Known rows, with every step that occurs
vupu-nadusis-rukal-batu: [  4.7  -1.5 -11.4  -5.9 -15.6   2.3  34.6  19.1 -26.1  -9.8  41.7 -15.2
   2.1  11.0  17.2   1.7   7.9  -8.7  16.8  -3.3   5.1  -0.1]
batu-rukal-nadusis-vupu-gomo-bupeg-supav: [ -0.7  -4.8   1.2  -0.1  -3.1  -7.9  -7.1 -10.7  33.4   2.7   0.9 -33.1
  13.5   7.3  -7.7 -11.7  -6.3   5.0  -1.6 -11.3 -16.1  -4.1]
somaf-gomo-bupeg-supav-batu-rukal-nadusis: [ -4.0   3.9   1.1   0.5   6.6 -47.0  -7.8 -28.6  19.0  20.5 -43.6 -43.6
  -1.4 -21.8 -22.3   5.7 -17.4   2.0  -7.3 -13.4 -18.5   1.6]
gomo-bupeg: [ 22.7  12.8 -10.9   7.6   7.3   7.5  -2.6  -3.4   6.6   0.6   5.6 -46.7
 -26.4  -5.2   6.5  -9.8  27.3  -5.2 -21.1   4.5  30.4   2.6]
bupeg-supav-batu-rukal-nadusis-vupu: [ -5.4  -2.5  11.8  -5.4  -8.7  -8.4   1.1 -31.5   1.3   0.1  -5.8  31.7
   5.2  28.8   2.4   7.3 -31.8   5.4 -11.2 -13.3 -29.7  -0.5]
batu-supav: [  2.8   5.2   3.2   6.2   5.0  16.1   3.2   8.6  -2.6  -6.1  21.7  29.4
 -18.5 -44.3  25.2   1.4  -1.1  -0.3  -8.9  25.4  23.5  -2.6]
nadusis-rukal-batu: [ 16.9   3.7  -1.8   2.8 -11.9   9.8  27.2  11.1 -32.3 -15.6  35.8   2.4
 -22.0  36.2   8.8  -6.9   5.2  -7.1 -12.0  -6.6   8.0   2.7]
somaf-vupu: [ 16.9  11.3   0.0   2.2   8.7  19.6  14.9   5.9 -19.5   7.4  32.0  -4.3
 -23.1 -33.3  -1.4  -8.8  -2.9  -5.2 -14.2  -2.8  34.4   5.7]
bupeg-supav-batu-rukal: [ -2.0  10.9   7.5  -2.6  -0.1   2.5  -6.3 -34.8   3.3   6.9  -8.1   9.6
  -2.1 -20.5  14.0   2.8   2.7  -2.8  -9.6  -4.5 -21.2   4.7]
vupu-somaf: [ -1.4  -2.2 -13.4   0.8   2.1  20.3  -5.7  18.9 -18.0   3.3  16.1  24.3
  -4.0 -25.9   4.8  -2.3  15.5  -4.6 -13.2  28.6  39.4   0.8]
merore-rukal-batu-supav-bupeg: [ 15.0  -1.5  -5.9   5.9   6.5  25.4  23.0   8.8  -0.8 -19.4  43.5  40.1
 -25.2  14.7  20.1  21.0  10.7  -6.9  44.2   4.4 -17.1 -14.3]
batu-supav-bupeg: [  8.1  -3.7  -2.9   7.3  12.9  35.6   1.6  -1.6  17.2  -7.9  17.5  -1.1
 -29.6 -23.9  30.9   3.0   8.6   0.2  -0.2  20.7   3.9  -6.2]
rukal-nadusis-vupu-gomo-bupeg-supav-batu: [ -9.1   2.1   9.3   5.8  -5.0 -22.1  -8.9  -8.6  15.0   1.4 -40.0 -15.4
  34.5  19.3  -4.1 -26.2   6.5  10.6  18.8 -28.6 -11.7   1.9]
nadusis-vupu-gomo-bupeg-supav: [  8.0   8.2   2.5   6.4  -2.9  15.5  -9.4  -4.0  22.6   0.5  -6.5 -49.2
  20.6 -25.2   2.5 -29.8  24.7   8.5   2.9 -11.1  10.2   6.4]
gomo-bupeg-supav-batu-rukal: [  6.4  14.3   4.3   1.7   3.8  -7.1 -16.7 -43.3  22.1   5.2 -25.9 -32.3
   1.3 -20.9   4.7   2.9  26.9  -4.5 -18.3 -13.3 -27.2   3.8]
merore-rukal-nadusis-vupu-gomo-bupeg: [  7.5  -2.7  -3.0   6.0   1.4  -4.7  -0.5  29.2   5.4 -16.1   4.2  -7.1
  -5.6  53.0  -7.6 -18.2  -4.9  -1.7  40.9  -8.3  12.1  -5.3]
vupu-gomo-bupeg-supav: [  3.9  14.6  -8.2   8.4   2.3   4.2  -7.4  -3.1  22.4   9.7  -1.7 -54.5
  18.9 -51.4   3.8 -31.6  33.4   0.9   8.0  -5.8  24.4   1.8]
gomo-bupeg-supav-batu: [  9.2  19.0  -1.1   7.3   1.2  -6.9  -7.6 -33.8   9.2   4.7 -24.0 -31.5
   9.0 -28.6   5.9 -13.5  31.4   0.2  -8.4 -16.3   3.8   4.9]
nadusis-vupu-somaf-gomo: [ -1.5  -9.9   1.3  -0.8   0.6  15.9  -6.7  26.5 -17.9   7.4 -13.2   3.7
  -4.2 -18.4 -16.6   1.6 -13.1   8.7 -13.5  25.6  34.2  11.7]
rukal-batu: [ 17.9  10.6  -6.6   3.0  -3.7  11.1  23.4   6.7 -20.7   1.8  30.4  13.4
 -15.9  18.7   7.5   3.8  12.8  -4.3 -10.7  -1.4  17.3  -1.9]
batu-rukal-nadusis-vupu: [  8.7  -9.0   2.7  -4.9  -2.5   7.9   7.9  -2.1  -0.9  -3.8  22.4  18.2
 -31.6  52.0   2.8  11.8 -35.0  -0.4 -25.5   7.0  -2.5  -2.3]
vupu-nadusis-rukal-merore: [ -8.5  -5.4 -12.5  -9.6  -8.1  24.8  20.4  24.7 -11.2 -16.1  46.6  -8.0
  -6.6  23.9  24.1   0.0 -11.6  -2.7  13.4  18.8  22.2  -7.4]
rukal-nadusis-vupu-somaf-gomo-bupeg: [  0.8 -14.3  -9.3   2.3   2.4 -17.4  -7.3  23.5  -2.5   7.4 -24.1 -25.4
  -3.3   3.3 -32.5   1.8 -14.4   8.2 -16.2  15.0  26.4   3.3]
vupu-somaf-gomo-bupeg-supav-batu-rukal: [-13.5   0.6   1.6  -1.0   8.2 -25.0 -29.6 -19.0  15.2  19.6 -56.3 -31.6
  17.4 -58.1 -23.5  10.8  19.4   0.4 -10.4   5.2 -18.3   8.6]

Rows
[-18.5 -17.4   9.2  -7.1  -2.3  -6.9 -15.0   5.9 -12.7  -2.6 -26.2  65.2
   1.6  58.6  -4.2  20.7 -15.6   0.1 -13.4   9.5 -25.4  -0.9] -> supav-batu-rukal-nadusis-vupu-somaf
[-20.6 -15.2   5.4  -7.9  -8.3  -9.5  -9.9 -16.6  -5.4   0.8 -13.7  60.4
  26.2  16.1  -7.0  15.8 -19.9   4.3  -9.1   1.7 -28.2  -1.6] -> bupeg-supav-batu-rukal-nadusis-vupu-somaf
[ -6.3  -5.8  -1.4  -3.1 -13.2  -3.5  30.8  22.1 -18.4 -17.6  45.0  13.9
   9.5 -29.6  29.2  11.4   1.4  -5.4  25.1  10.8  -7.2  -6.9] -> vupu-nadusis-rukal-batu-supav
[ -5.1  -3.9  -7.4 -11.3  -1.9  22.2  27.2  28.5 -18.7 -11.8  56.2  -6.1
  -2.5  -0.6   8.1   2.7 -18.8  -3.8  13.1   3.0  18.7  -4.4] -> somaf-vupu-nadusis-rukal-merore
[ 10.1   6.5  -1.0   5.3  -1.7   6.2  22.6  16.8 -20.1 -18.4  47.1  66.3
 -13.9  -6.0  14.5  18.7   1.1  -7.0  35.0   9.4   1.0 -10.8] -> merore-rukal-batu-supav
[ -6.3   2.8   7.2   5.6  -4.5 -20.9  -7.1   0.2   7.3 -11.4 -26.7   7.2
  28.8  32.4  -7.9 -22.2   0.8   3.4  54.6 -29.1 -13.8  -1.6] -> merore-rukal-nadusis-vupu-gomo-bupeg-supav-batu
[-11.8 -17.1   8.5  -2.8   6.0 -33.0 -24.2   6.9   4.7   8.7 -68.0  -8.1
  -1.5  35.7 -29.4  19.7 -11.5   4.9 -14.7   5.1 -27.3   4.8] -> supav-batu-rukal-nadusis-vupu-somaf-gomo-bupeg
[  3.9  -3.6  -6.1   2.3  -0.7   3.2 -13.3  -3.7   8.1   9.6 -21.9 -49.0
  18.6 -62.9 -28.0  -5.9   7.5  11.5 -15.5   8.8  23.8  10.0] -> nadusis-vupu-somaf-gomo-bupeg-supav
[-20.6  -5.8  17.9  -4.1  -7.0 -11.7  -7.4  -9.4   9.7   4.4 -24.2  27.2
  24.3  29.0   2.3  -8.9 -21.9   6.7  15.3 -16.5 -34.1   1.0] -> bupeg-supav-batu-rukal-nadusis-vupu-gomo
[  1.7   0.8  -4.7  -6.9   6.0  31.6   1.0   1.1   8.7  -4.7  32.2  28.1
 -32.9  45.0  14.1  22.5 -10.8  -2.3 -25.2  21.8   4.8  -9.2] -> batu-rukal-merore
[  7.3   0.3  -5.0  -6.9  -9.2   1.2  42.8  21.7 -34.9  -4.8  56.4 -17.9
   4.4 -15.3   1.0   2.3   0.1 -10.3  17.5 -17.4   2.2   1.7] -> somaf-vupu-nadusis-rukal-batu
[  1.5  -7.0  -3.0  -1.0  -3.6  31.4  -7.4  19.2 -17.0  -5.8   9.7  28.2
  -1.0   4.0   2.5   0.0   6.5   2.6 -17.4  22.6  27.2   5.6] -> nadusis-vupu-somaf
[ -7.3 -18.9  -8.4  -2.3  -1.3  -4.8   5.7  39.6 -28.3  -4.5   9.0  41.5
  -8.7  13.2 -30.1   6.8 -44.4   1.7  29.4  19.8  31.5  -0.1] -> merore-rukal-nadusis-vupu-somaf-gomo
[ -9.2   4.6   1.7  -3.6  -2.4 -20.7   2.4 -28.3   0.7   8.8  -2.1  26.8
   1.8   1.7   4.4   5.5 -22.3  -2.4  -5.2  -8.3 -16.4  -5.0] -> bupeg-supav-batu-rukal-nadusis
[  0.7   7.5  10.5  -1.7   6.3   3.3 -10.8 -12.2  -4.4   2.6 -19.3  14.2
 -23.8  22.7  16.5   8.6   6.3  -7.5 -16.3   3.3 -16.6   4.7] -> supav-batu-rukal
[  1.0   8.6   5.1   3.7  10.1  15.4   5.9  27.1 -10.9  12.3  14.5  -3.5
  -5.7 -33.8   0.0 -25.0   5.7  -3.0  11.8  -5.5  29.9   6.5] -> somaf-vupu-gomo
[-18.9  -7.2  -5.3  -2.2   6.0 -46.4 -21.6 -13.9  12.1  21.9 -51.0 -14.8
  19.1 -38.0 -31.9  13.4  -6.7   1.7  -5.5   1.6 -16.5  -0.7] -> vupu-somaf-gomo-bupeg-supav-batu-rukal-nadusis
[  4.8   0.2   8.5  -1.0  -3.1 -19.9  -8.8 -40.5  19.9  -2.1 -24.8 -13.2
   7.1  31.7  -4.0   6.1  -8.2   4.3 -19.2 -22.3 -36.9  -0.6] -> gomo-bupeg-supav-batu-rukal-nadusis-vupu
[ 11.3  12.7   1.5   8.2  15.1   5.3  -4.5  20.0   6.7  10.3  -2.8 -51.3
  -3.0 -33.2  -7.4 -25.7  29.3  -4.0   2.7 -12.2  23.0   6.1] -> somaf-vupu-gomo-bupeg
[-15.2   8.6   8.4  -1.4   6.4  -0.2 -21.8 -14.0  35.6   1.9 -33.9  -6.3
  20.8  21.1   6.7   0.4  25.1   4.4   8.5  -9.8 -33.2  -6.0] -> vupu-gomo-bupeg-supav-batu-rukal-merore
[-11.5 -10.7   1.9  -3.9  -4.2 -19.6 -20.1 -23.4  14.3  -1.1 -31.3  14.7
  27.4  14.4 -15.5  14.3   3.3   3.7 -15.1  -6.4 -34.0  -1.9] -> gomo-bupeg-supav-batu-rukal-nadusis-vupu-somaf
